Each row comes from the steps of one walk. Every step used is in the known rows, and no mark comes twice. Write the walk behind each row, first mark first.
Known rows:
semek -> lodu: -.19; .38; -.09; -.03; -.10; .20; -.11; -.42; -.16; .01; -.11; .01; .19; .11; .08; -.14; -.04; .02; -.02
lodu -> tumel -> fipe: .46; .25; .07; .02; -.36; .08; -.08; -.15; .10; -.19; .20; .25; .09; .15; .24; .07; -.17; .05; -.02
nerane -> tumel: .11; .31; -.06; .18; -.18; .02; -.04; -.01; -.13; -.19; .26; .37; .10; -.21; .06; .06; -.02; .06; -.10
nerane -> tumel -> fipe -> semek: .29; .07; -.26; .31; -.25; .06; -.14; -.02; -.21; -.22; -.24; .32; .20; -.04; .15; .14; -.09; .01; -.09
fipe -> semek -> lodu: -.31; .25; -.22; .21; -.04; .24; -.09; -.44; -.22; .18; -.44; -.13; .37; .34; .06; -.23; -.05; -.10; -.01
nerane -> kasot -> pame -> lodu: .42; .35; .44; .20; -.05; -.21; .07; -.12; .09; -.44; -.36; .26; .24; .31; .21; .03; .12; -.45; -.36
semek -> lodu -> tumel -> nerane -> kasot: .01; .52; .14; -.07; -.20; .18; -.01; -.48; .18; -.54; .39; .33; .49; .09; -.13; -.29; .15; -.17; -.12
pame -> lodu: .05; .22; .18; .18; -.26; .05; -.23; -.26; .03; -.08; -.33; -.03; .02; .13; .15; -.06; .04; -.17; -.13
kasot -> pame -> lodu: .18; .30; .33; .20; -.14; -.09; -.06; -.20; -.06; -.01; -.39; .11; .11; .26; .24; .08; -.01; -.29; -.23
tumel -> fipe -> semek -> lodu -> nerane -> kasot: .32; .04; .03; .01; .06; .16; -.05; -.18; -.10; -.47; -.48; .01; .49; .13; -.21; -.15; -.04; -.38; -.14
fipe -> semek -> lodu -> tumel -> nerane -> kasot: -.13; .41; .01; .15; -.14; .21; .01; -.52; .12; -.40; .07; .19; .65; .34; -.15; -.39; .14; -.25; -.12
pame -> lodu -> tumel -> nerane: .00; .35; .27; .17; -.47; .16; -.24; -.43; .21; -.22; .20; .15; .24; .10; -.02; -.17; .08; -.11; -.15
semek -> lodu -> tumel: -.15; .45; -.01; .02; -.18; .18; .00; -.45; -.02; .00; .25; .13; .20; .35; .14; -.26; -.07; .04; .10
nerane -> kasot: .30; .33; .20; .08; -.09; .01; .03; -.05; .12; -.49; -.03; .23; .24; .00; .08; -.06; .05; -.24; -.23
kasot -> pame: .24; .34; .21; .13; -.03; -.05; .06; -.05; -.08; .06; -.07; .19; .20; .12; .21; .17; -.15; -.13; -.23
fipe -> semek -> lodu -> nerane -> tumel: -.19; .13; -.18; .18; .06; .21; -.03; -.16; -.29; -.02; -.08; .04; .41; .00; -.29; -.25; -.05; -.12; .00
lodu -> nerane -> tumel: .20; .16; .10; .09; -.08; .08; -.03; .16; -.10; -.21; .34; .22; .20; -.38; -.23; .00; -.09; -.06; -.12
kasot -> pame -> lodu -> tumel -> fipe -> semek: .41; .17; .19; .38; -.25; -.11; -.04; -.28; .03; -.01; -.49; .12; .27; .65; .36; .04; -.14; -.25; -.13
fipe -> tumel -> nerane -> kasot -> pame: .40; .30; .27; .13; -.15; -.28; .19; -.17; .10; -.54; .30; .56; .60; .01; .23; .06; .23; -.27; -.39
lodu -> pame: .21; .25; -.10; .20; -.09; .03; .04; .01; -.16; -.03; -.01; .21; .05; -.07; .12; .06; -.19; -.23; -.13
kasot -> nerane -> tumel -> fipe -> semek -> lodu: .17; .09; -.50; .39; -.18; .26; -.19; -.22; -.46; -.07; -.31; .14; .27; -.19; -.20; -.18; .00; -.09; -.15
lodu -> nerane -> tumel -> fipe -> semek: .38; -.06; -.09; .21; -.12; .09; -.13; .16; -.15; -.25; -.12; .18; .30; -.21; -.15; .11; -.16; -.08; -.12

Write each row's walk:
.21; .23; -.16; .39; -.19; .13; -.06; .07; -.21; -.08; .26; .24; .12; -.49; -.22; -.08; .03; -.09; -.25	kasot -> nerane -> tumel
.43; .48; .42; .08; -.17; -.07; .20; -.14; .27; -.49; .44; .49; .51; .08; .00; -.01; .04; -.28; -.33	lodu -> tumel -> nerane -> kasot -> pame
.29; .16; -.07; -.15; -.11; .15; -.17; -.09; -.27; -.35; .10; .26; .19; -.29; -.19; .03; -.08; .06; -.03	semek -> lodu -> nerane -> tumel -> fipe
.23; .37; .37; .26; -.22; -.13; .05; -.27; .11; .01; -.01; .19; .17; .51; .31; -.03; -.07; -.23; -.13	kasot -> pame -> lodu -> tumel
.35; .13; .50; .08; -.07; -.02; -.07; -.03; .16; -.52; -.23; -.01; .22; -.01; -.20; -.19; .10; -.52; -.27	pame -> lodu -> nerane -> kasot
.17; .20; .25; .15; .31; .03; .23; -.12; -.12; -.23; -.38; .02; .66; .32; -.18; -.20; -.06; -.53; -.27	fipe -> semek -> lodu -> nerane -> kasot -> pame
.44; .22; -.13; .06; -.28; .04; -.19; .03; -.16; -.36; .10; .45; .02; -.28; .13; .23; -.05; .14; -.11	nerane -> tumel -> fipe
.44; .44; .55; .25; -.13; -.23; .17; -.17; .22; -.40; -.04; .32; .26; .53; .29; -.07; .07; -.43; -.24	nerane -> kasot -> pame -> lodu -> tumel
.56; .24; .50; .03; .14; -.11; .23; .19; .08; -.41; .04; .21; .42; -.04; -.12; .08; -.10; -.47; -.35	lodu -> nerane -> kasot -> pame
.41; .02; -.37; .51; -.25; .14; -.17; .07; -.27; -.11; -.21; .18; .22; -.34; -.16; -.02; -.06; -.13; -.25	kasot -> nerane -> tumel -> fipe -> semek
.33; .38; .49; .12; -.16; -.10; -.06; -.22; .15; -.56; -.22; .32; .38; .01; -.05; .03; .21; -.46; -.48	tumel -> nerane -> kasot -> pame -> lodu
.62; .08; .31; .09; -.16; -.15; -.13; .13; -.16; -.35; -.18; .34; .12; -.16; -.05; .25; -.08; -.21; -.25	kasot -> pame -> lodu -> nerane -> tumel -> fipe
.15; .29; .22; -.13; .09; .12; .04; -.15; -.02; -.47; -.01; .05; .39; -.03; -.29; -.23; .04; -.34; -.14	semek -> lodu -> nerane -> kasot
.22; .38; .40; .14; -.36; .04; -.12; -.36; .37; -.64; .17; .29; .34; .12; -.07; -.21; .23; -.31; -.27	pame -> lodu -> tumel -> nerane -> kasot
.21; .23; .15; .09; -.26; -.15; .02; -.22; .15; -.61; .32; .43; .52; -.13; .11; -.08; .28; -.18; -.30	fipe -> tumel -> nerane -> kasot
.10; .00; -.11; .01; -.05; .28; -.18; -.24; -.21; -.04; -.47; -.14; .41; .11; -.19; -.08; -.18; -.16; -.01	tumel -> fipe -> semek -> lodu -> nerane
.31; .18; .39; .21; -.07; -.13; .00; .09; -.14; -.19; .00; .26; .20; -.06; -.09; .07; -.05; -.28; -.22	kasot -> pame -> lodu -> nerane -> tumel
.05; .39; .11; .08; -.38; .18; -.11; -.27; .18; -.17; .48; .24; .33; -.09; -.09; -.10; -.02; .01; -.13	lodu -> tumel -> nerane
-.36; .34; -.14; .18; -.26; .34; -.11; -.59; .00; .02; .08; .05; .56; .28; -.11; -.35; -.02; -.03; -.01	fipe -> semek -> lodu -> tumel -> nerane
.01; .19; .00; .13; -.37; -.06; -.11; -.30; .00; -.22; .35; .29; .43; -.17; .14; -.04; .15; .04; -.16	fipe -> tumel -> nerane
.14; .14; -.55; .30; -.02; .08; -.06; -.16; -.47; -.20; -.30; .38; .17; .10; .11; .01; -.12; -.08; .00	nerane -> tumel -> fipe -> semek -> lodu -> pame
.01; .15; -.27; .11; -.12; .24; -.20; -.42; -.26; -.04; -.57; .01; .29; .29; .13; -.08; -.10; -.02; -.01	tumel -> fipe -> semek -> lodu
.32; -.09; .03; .29; -.21; .05; -.27; .02; -.13; -.29; -.44; .08; .19; -.05; -.14; .02; -.04; -.22; -.17	pame -> lodu -> nerane -> tumel -> fipe -> semek
-.22; .48; .00; -.05; -.30; .29; -.14; -.55; .05; -.11; .41; .20; .37; .07; -.11; -.24; .03; .04; -.02	semek -> lodu -> tumel -> nerane
